Each row comes from the steps of one path. Every step used is in the known rows, and no mark comes twice. Write the path behind each row, first mark first.
In the rows, 128 means zero.
Known rows
revok-pemir-puda-galum-tumo: [111 172 134 113 137 137 143 225  75 109 121 129  71 174 131 128 149 172
 149 162 122 122 129  92 123 148 135]
puda-galum-revok-pemir-litazul: [ 85 154 153 115 141 167 108 218 113 100 114 131  67 178 125 113 132 193
 152 140 125 142 133 101 143 115  97]
tumo-puda: [120 156 133 151 129 133 117 214  93 103 141 138  67 180 136 118 122 146
 162 144 111 124 126 132 133 113 140]
revok-pemir-kipo: [138 143 131 118 137 190 106 190 118 108 136 130  93 157  98 115 154 164
 154 147 123 113 149 104 129 121 111]
revok-tumo: [143 166 126 136 116 156 115 190 104 102 121 113  74 168 125 135 127 143
 157 154 127 135 122 109 152 134 128]
zimison-kipo-pemir-litazul-rolot-kikode: [125  97 156 119 165 200 113 192  93 133 125 150 112 158 109 122 112 157
 165 137 149  73 141 100 147  93  92]
pemir-tumo-puda-galum-revok: [ 96 175 144 145 140 133 103 225  98 119 131 145  36 189 161 118 138 156
 152 155  96 164 142 111 149 106 141]
litazul-rolot-kipo-galum-tumo: [ 95 142 135 133 149 178 108 201  95 129 109 144  90 154 125 152 144 158
 148 147 125 110 127  89 150 100 136]
revok-tumo-puda-galum: [124 178 139 134 136 134 118 224  82 110 117 122  48 181 142 134 130 165
 167 146  99 139 116 111 154 127 144]
pemir-litazul-rolot: [113 135 141 149 105 157  97 208 123 109 130 125  99 167 130 131 135 161
 144 149 149 100 114 125 161 111 117]
litazul-rolot-kipo: [116 128 135 144 125 171  97 202 117 117 125 140  90 149 116 127 138 155
 146 138 138 100 131  98 146 102 126]
kipo-pemir-litazul-rolot-kikode: [114  97 151 126 146 185 112 202  86 117 109 141 106 152 127 137 105 161
 152 142 150  87 126 117 144 113  86]
rolot-litazul: [ 98 139 128 144 138 147 111 199 114 101 136 121  83 172 125 119 135 148
 156 146 135 120 117 113 150 119 128]
zimison-kipo-galum-tumo-puda: [110 170 136 135 170 152 128 203  77 130 142 148  72 191 126 128 136 145
 176 148  98 119 138 108 138  93 156]
pemir-puda: [114 154 141 154 124 124 116 207 103 107 149 131  83 172 141 118 143 135
 147 163 123 108 128 124 129 118 150]
revok-tumo-rolot-litazul: [127 121 109 126 121 149  95 197 100  96 126 128  75 183 131 130 132 171
 159 158 152 125 101 103 167 135 127]
puda-pemir-tumo: [136 147 122 133 115 163 120 179  96 101 113 107 101 160 118 130 147 159
 142 156 141 140 156  95 145 162 117]
pemir-litazul: [106 147 145 155 126 153 113 193 109 104 136 120  88 167 123 126 141 157
 152 143 135 116 120 125 157 119 117]
kipo-pemir-tumo: [131 145 135 123 134 175 118 175  90 108 115 126 106 154 117 131 139 154
 154 156 107 133 144 107 131 140 114]
litazul-rolot-kikode: [115 118 141 147 121 165 108 207 109 118 110 139  82 154 141 130 110 126
 143 140 151  97 134 115 142 108 113]
kipo-galum-revok-pemir-litazul-rolot: [ 95 135 148 111 132 183  85 219 126 107 109 144 102 181 135 126 115 181
 147 159 131 127 125 117 137  90 102]
puda-pemir-tumo-rolot: [132 116 114 127 100 157 103 180  91  94 106 121 105 166 122 128 153 177
 141 153 153 130 152  94 145 166 115]
zimison-kipo-pemir-tumo-rolot: [138 113 129 111 137 183 104 164  91 116 125 148 114 166 104 114 152 168
 166 147 119 109 155  89 133 126 117]
puda-pemir-litazul: [113 133 135 136 124 159 118 191  97  92 122 105 105 166 109 127 138 180
 148 141 155 117 136 108 154 148 105]
tumo-rolot: [105 120 127 143 102 145  98 192 108  92 118 134  88 168 129 120 142 157
 151 135 135 109 129 117 137 128 126]
zimison-kipo: [120 152 140 141 135 163 117 181 119 116 141 129  91 168 106 107 145 136
 164 134 122 105 147 102 138 104 134]

Write each row's path
[ 96 137 139 127 168 165  84 216  97 114 136 146  74 187 135 116 143 166
 155 150 108 133 162 108 134  91 136] => tumo-puda-pemir-kipo-galum-revok
[128 144 129 116 140 189  91 201 128 107 143 145  70 170 111 103 141 160
 149 152 125 132 157 100 125 102 109] => galum-revok-pemir-kipo
[118 144 145 133 167 170  79 230  94 132 138 163  54 190 148 142 110 184
 161 169 124 138 107 110 174  64 133] => pemir-litazul-rolot-kipo-galum-revok-tumo-puda
[ 77 131 150 136 150 176  77 209 126 123 114 157  82 164 138 127 131 153
 146 143 118 121 139  98 142  65 132] => litazul-rolot-kipo-galum-revok
[116 103 117 111 152 178 120 184  58 104 113 156  89 152 101 135 141 189
 158 136 132 108 136  80 132 136 111] => galum-tumo-rolot-kipo-pemir
[158 149 112 119 145 163  92 216  89 107 150 136  47 191 127 117 126 170
 158 165 135 146 152  95 153 118 129] => galum-revok-tumo-puda-pemir-kipo
[ 81 108 141 112 169 176 119 197  53 113 105 147  84 155 105 143 162 223
 158 125 129 105 123  73 159 134 102] => puda-galum-tumo-rolot-kipo-pemir-litazul
[ 95 134 130 126 144 164 109 182  92 120 118 147  93 179 121 130 158 156
 165 138 122 105 139  91 142 108 142] => zimison-kipo-galum-tumo-rolot
[150 164 121 119 134 157 110 215  95 106 139 155  54 191 139 110 109 163
 156 175 114 169 145 116 125 116 118] => galum-revok-pemir-tumo-puda
[101 116 141 110 139 176 102 207  91 114  89 158  54 169 147 118 126 174
 144 146 138 150 154  85 135 126  90] => puda-galum-revok-pemir-tumo-rolot-kikode
[100 157 146 118 158 150 110 218  77 115 117 150  57 182 148 118 128 171
 160 152  82 156 148 104 131 112 125] => kipo-pemir-tumo-puda-galum-revok
[121 106 121 117 156 152 121 200  48 111 137 165  87 163 117 130 148 184
 154 159 133  97 131  86 124 131 133] => galum-tumo-rolot-kipo-pemir-puda
[ 85 112 133 106 160 173 121 196  56 109  93 149  80 150 107 138 158 203
 157 121 117 108 136  66 137 138 112] => puda-galum-tumo-rolot-kipo-pemir
[128 141 123 133 129 138 123 213  79  91 126 124  84 178 123 121 121 167
 158 144 132 124 143 116 130 141 128] => tumo-puda-pemir
[162 118 126 125 136 164 115 226  62 114 119 131  72 180 139 145  88 178
 157 164 178 114 119 110 171 134 102] => revok-tumo-puda-pemir-litazul-rolot-kikode
[ 84 126 161 145 155 184  89 201 113 130 120 140 107 155 123 144 148 176
 151 143 128  99 116 108 164  83 124] => pemir-litazul-rolot-kipo-galum
[ 68 161 152 140 131 142 102 214 121 103 112 128  54 173 143 112 141 150
 147 131 109 138 143 101 141 106 128] => puda-galum-revok
[139 135 109 127 117 144 121 230  67 102 133 129  84 187 129 141 119 189
 148 162 169 112 122 110 159 144 119] => galum-tumo-puda-pemir-litazul-rolot
[136 152 106 127 130 135 139 215  57  94 128 125  70 183 124 131 121 167
 156 152 142 133 140 103 136 156 129] => galum-tumo-puda-pemir
[103 103 114 101 161 181  63 199 103 107 120 136  83 191 128 126 152 192
 153 162 149 136 137  78 168 112 122] => puda-pemir-kipo-galum-revok-tumo-rolot-litazul
[102 107 134 124 149 183  96 173  82 114  95 137 113 154 114 142 167 194
 146 148 132 130 153  78 149 137 122] => puda-pemir-tumo-rolot-kipo-galum
[138 122 134 118 142 196 102 183  94 126 114 146 111 140 109 137 141 171
 148 155 121 114 144  87 141 119 112] => litazul-rolot-kipo-pemir-tumo
[102 115 147 130 164 172  97 221  79 121 120 144 105 171 121 143 132 206
 156 147 137 104 126 106 158 101 123] => tumo-puda-pemir-litazul-rolot-kipo-galum
[122 166 139 132 167 166  80 215 103 127 147 152  46 193 149 129 133 150
 165 166  91 147 134 116 154  74 148] => pemir-kipo-galum-revok-tumo-puda
[107 164 133 141 169 160 109 210  81 131 146 146  65 179 135 140 157 149
 163 155  94 120 135 117 147  96 152] => pemir-kipo-galum-tumo-puda
[ 86 146 162 113 171 149 111 213  96 121 140 150  78 183 129  94 145 158
 163 146  96 107 158  85 117  89 141] => zimison-kipo-pemir-puda-galum-revok
[ 72 120 118 128 146 149 105 201  87 106 113 139  87 183 138 141 147 168
 157 151 134 121 109 103 155 122 135] => kipo-galum-tumo-rolot-litazul
[ 93 107 118 137 122 142  94 199 109  95 129 135  86 178 130 117 141 166
 154 143 148 112 113 112 150 124 127] => tumo-rolot-litazul
[ 81 129 131 132 142 156 115 203  77 114 106 144  59 156 119 137 168 187
 151 123 131 115 129  71 155 130 127] => puda-galum-tumo-rolot-kipo
[138 166 129 153 127 141 116 201  91 117 143 137  66 178 141 127 133 145
 156 164 109 145 132 126 145 123 141] => pemir-tumo-puda
[ 97 157 150 120 152 148 111 241  94 102 131 146  50 195 137 110 118 199
 162 147 114 147 126 116 139 105 109] => tumo-puda-galum-revok-pemir-litazul
[118 138 144 127 141 142 122 202  82 102 135 135 104 166 128 119 134 151
 155 160 109 101 133 119 112 126 135] => kipo-pemir-puda
[133 157 132 107 167 163 104 207  84 115 129 141  70 203 127 118 112 167
 175 159 115 146 154  89 141  99 140] => zimison-kipo-galum-revok-tumo-puda-pemir
[ 86 135 166 122 178 154 124 209  72 120 122 142  89 151 118 123 159 180
 157 140  95 100 138  86 124 114 135] => rolot-kipo-pemir-puda-galum
